What can hang from each mark
k_755: k_589 k_592
k_170: k_33 k_345 k_532 k_913 k_990
k_745: k_170 k_941
k_990: k_170
k_33: k_170
k_589: k_755
k_913: k_170 k_755
k_592: k_170

Each row was made from one small tree. The marks that hang from a mark follow it in brackets, in the order of their numbers. Every link used is in the known rows. Write each row's tree.
Known rows
k_170[k_33 k_532 k_913[k_755[k_589 k_592]]]: -.27  -.05  -.26  -.12  -.19  -.05  -.13  -.09  .12  -.25  -.02  -.04  .14  .01  .36  -.26  .19  .09  -.36  .09  -.04  .20  .07
k_755[k_592[k_170[k_33 k_532 k_913 k_990]]]: -.06  -.15  -.11  -.04  -.18  -.15  -.44  .00  .22  -.16  .09  -.02  .08  .14  .22  -.26  .10  .10  -.34  .21  -.06  .16  .07
k_33[k_170[k_345 k_532 k_990]]: .19  -.08  -.08  -.03  -.17  -.37  -.33  .10  .06  -.19  .13  .10  -.03  .25  .10  -.24  .16  .12  -.35  .07  -.02  .22  .00
k_745[k_170]: -.23  -.13  -.20  -.36  -.13  -.55  .01  .07  .28  -.10  .17  .13  .03  .26  .00  .09  -.26  .20  -.36  .01  -.06  .11  .14
k_755[k_589 k_592[k_170[k_33 k_532]]]: -.21  -.14  -.21  -.09  -.19  -.25  -.36  -.05  .40  -.05  .02  -.02  .12  .15  .29  -.32  -.09  .11  -.33  -.01  -.06  .06  .15
k_589[k_755[k_592[k_170[k_33]]]]: -.25  -.08  -.04  -.30  -.13  -.36  -.26  .01  .39  .01  -.04  .19  .04  .13  .14  .10  -.12  .16  -.32  .18  .09  .02  .14
k_745[k_170[k_345 k_532 k_913 k_990] k_941]: .31  -.19  -.07  -.13  -.15  -.09  -.09  .03  .05  -.41  .18  .01  .01  .21  .00  -.13  .02  .14  -.25  .14  -.04  .41  -.02
k_170[k_33 k_345 k_532 k_913[k_755] k_990]: .17  -.04  -.15  -.04  -.20  -.15  -.23  .01  -.08  -.38  .11  .06  -.05  .07  .20  -.12  .31  .08  -.40  .25  .27  .37  -.06
k_170[k_33 k_345]: -.12  -.10  -.18  -.22  -.12  -.39  -.26  .10  .22  -.13  .20  .15  -.03  .16  .11  .05  -.02  .18  -.36  .02  .23  .20  .06
k_33[k_170[k_345]]: -.08  -.04  -.11  -.23  -.15  -.42  -.14  .14  .18  -.06  .13  .22  .05  .24  .10  -.05  .01  .19  -.30  .00  -.14  .14  .06
k_913[k_170 k_755[k_589]]: -.24  .12  -.33  -.27  -.31  -.44  .34  .02  .19  -.13  .08  .05  .15  .09  .24  -.16  .04  .14  -.39  .17  .16  .09  .20
k_755[k_589 k_592]: -.49  -.06  -.27  -.25  -.15  -.39  -.13  .02  .36  -.05  -.01  -.05  .11  .10  .24  -.24  -.02  .14  -.28  -.09  -.15  .07  .21
k_745[k_941]: -.14  -.09  -.20  -.25  -.17  -.52  .00  .08  .32  -.19  .28  .13  -.04  .19  -.03  .13  -.23  .23  -.31  -.11  .17  .13  .10
k_589[k_755[k_592[k_170[k_345 k_990]]]]: -.05  .00  .04  -.23  -.16  -.31  -.30  .04  .28  -.08  -.18  .08  .01  .10  .11  -.13  .06  .09  -.22  .29  .02  .18  .17
k_170[k_345 k_532 k_913[k_755] k_990]: .11  .02  -.16  -.06  -.24  -.21  -.15  -.01  -.08  -.35  .05  .03  -.04  .07  .16  -.11  .21  .09  -.34  .27  .19  .36  -.01
k_755[k_589 k_592[k_170[k_345 k_532 k_990]]]: .00  -.06  -.13  -.02  -.22  -.18  -.40  -.01  .30  -.12  -.14  -.12  .08  .12  .27  -.56  .06  .04  -.24  .10  -.11  .21  .16
k_33[k_170[k_345 k_532 k_913[k_755[k_592]]]]: -.01  -.07  -.02  -.13  -.19  -.03  -.09  -.05  .01  -.17  -.05  .15  .17  .12  .22  -.18  .20  .11  -.29  .23  -.27  .26  .02
k_170[k_33 k_345 k_532 k_913 k_990]: .10  -.13  -.18  -.02  -.14  -.17  -.46  .06  -.02  -.31  .21  .00  -.03  .12  .18  -.12  .25  .12  -.35  .18  .21  .33  -.04
k_755[k_589 k_592[k_170]]: -.41  -.02  -.21  -.24  -.22  -.37  -.13  .04  .47  .02  -.08  -.01  .15  .13  .24  -.30  -.16  .14  -.25  -.03  -.24  .01  .26
k_33[k_170]: -.22  -.05  -.17  -.25  -.17  -.58  -.08  .14  .23  -.04  .20  .22  .05  .26  .09  .01  -.08  .22  -.36  -.05  -.16  .02  .10
k_755[k_592[k_170[k_532 k_913 k_990]]]: -.11  -.12  -.12  -.06  -.21  -.22  -.35  -.02  .23  -.13  .03  -.05  .09  .15  .17  -.26  .01  .11  -.28  .23  -.14  .15  .12
k_990[k_170[k_33 k_345 k_532]]: -.07  -.18  -.20  -.11  -.14  -.30  -.25  -.04  -.05  -.14  .20  .23  -.03  .22  .15  .08  -.06  .14  -.38  .10  .23  .27  -.03

Write each row's tree
.01  -.04  .05  -.20  -.13  -.23  -.39  .07  .26  -.11  -.11  .13  .01  .09  .16  -.13  .14  .08  -.28  .27  .09  .18  .11 -> k_589[k_755[k_592[k_170[k_33 k_345 k_990]]]]
.04  -.10  -.19  -.02  -.21  -.29  -.41  .06  .15  -.23  .20  .04  -.01  .18  .18  -.12  .03  .14  -.37  .18  .11  .16  .02 -> k_592[k_170[k_33 k_532 k_913 k_990]]
-.30  .14  -.29  -.23  -.32  -.30  .15  .06  .22  -.19  -.05  .07  .13  .06  .29  -.14  -.02  .16  -.28  .12  -.13  .09  .16 -> k_592[k_170[k_913[k_755[k_589]]]]
-.13  -.04  -.25  -.15  -.25  -.18  .04  -.13  .20  -.13  .04  -.01  .20  .07  .31  -.34  .14  .07  -.44  .20  .17  .14  .15 -> k_913[k_170[k_33 k_532] k_755[k_589 k_592]]
-.01  -.10  -.01  -.17  -.15  -.24  -.34  -.09  .29  -.01  -.13  .10  .04  .13  .10  .02  -.17  .12  -.23  .27  .13  .17  .12 -> k_589[k_755[k_592[k_170[k_345 k_532]]]]
-.14  .03  -.20  -.17  -.20  -.35  -.05  .10  .02  -.33  .16  .11  -.02  .07  .19  -.04  .27  .12  -.42  .18  .14  .22  .02 -> k_170[k_33 k_913[k_755] k_990]
.24  -.25  -.09  -.17  -.10  .00  -.12  .00  .11  -.34  .27  .11  .05  .21  .04  .04  -.07  .17  -.29  .08  .04  .37  -.06 -> k_745[k_170[k_33 k_345 k_532 k_913] k_941]
-.35  -.03  -.09  -.31  -.16  -.25  -.15  .00  .27  -.04  -.10  .11  .13  .08  .15  .11  -.09  .18  -.21  .29  -.11  .06  .18 -> k_589[k_755[k_592[k_170[k_913]]]]
-.02  -.16  -.20  -.16  -.15  -.32  -.16  .02  .06  -.28  .19  -.02  .02  .23  .06  -.09  -.01  .14  -.35  .17  -.06  .25  .04 -> k_745[k_170[k_532 k_913 k_990]]
-.34  -.05  -.15  -.28  -.16  -.19  -.03  -.01  .16  -.19  .05  .11  .11  .04  .22  -.01  .13  .14  -.38  .16  -.02  .17  .09 -> k_170[k_33 k_913[k_755[k_592]]]
.03  -.03  -.21  -.06  -.21  -.29  -.18  .01  -.04  -.37  .19  .07  -.06  .09  .19  -.07  .22  .10  -.45  .19  .25  .25  -.04 -> k_170[k_33 k_532 k_913[k_755] k_990]
.26  -.15  -.01  -.24  -.11  -.26  -.09  .13  .20  -.35  .23  .12  -.04  .23  -.01  -.11  .05  .13  -.34  .00  .04  .33  .00 -> k_745[k_170[k_33 k_345 k_990] k_941]
.21  .02  -.07  -.05  -.23  -.17  -.10  .06  -.13  -.32  .03  .13  .03  .15  .19  -.22  .32  .10  -.34  .25  -.09  .31  -.05 -> k_33[k_170[k_345 k_532 k_913[k_755] k_990]]
-.31  -.03  -.27  -.15  -.22  -.14  -.03  -.12  .12  -.22  -.07  -.08  .15  .02  .31  -.26  .10  .10  -.30  .10  -.11  .19  .12 -> k_170[k_532 k_913[k_755[k_589 k_592]]]
-.04  .17  -.19  -.13  -.32  -.16  .03  .11  .09  -.28  -.15  .01  .08  .03  .31  -.37  .22  .09  -.24  .22  -.12  .25  .12 -> k_592[k_170[k_345 k_913[k_755[k_589]] k_990]]
-.16  -.17  -.28  -.11  -.13  -.31  -.30  .01  .11  -.20  .29  .06  .01  .15  .16  .10  -.01  .19  -.39  .09  .21  .17  .00 -> k_170[k_33 k_532 k_913]
-.36  -.05  -.20  -.21  -.18  -.30  -.23  .05  .46  -.02  -.01  .02  .14  .13  .29  -.29  -.06  .13  -.30  -.05  -.16  .01  .20 -> k_755[k_589 k_592[k_170[k_33]]]
.02  .04  -.13  -.16  -.20  -.20  -.11  .11  -.04  -.35  .09  .10  -.03  .05  .21  -.11  .34  .10  -.38  .23  .18  .33  .00 -> k_170[k_33 k_345 k_913[k_755] k_990]
-.28  .02  -.13  -.23  -.20  -.28  -.01  .02  .09  -.24  -.03  .02  .07  .04  .18  -.18  .23  .10  -.34  .21  -.11  .21  .13 -> k_170[k_913[k_755[k_592]] k_990]
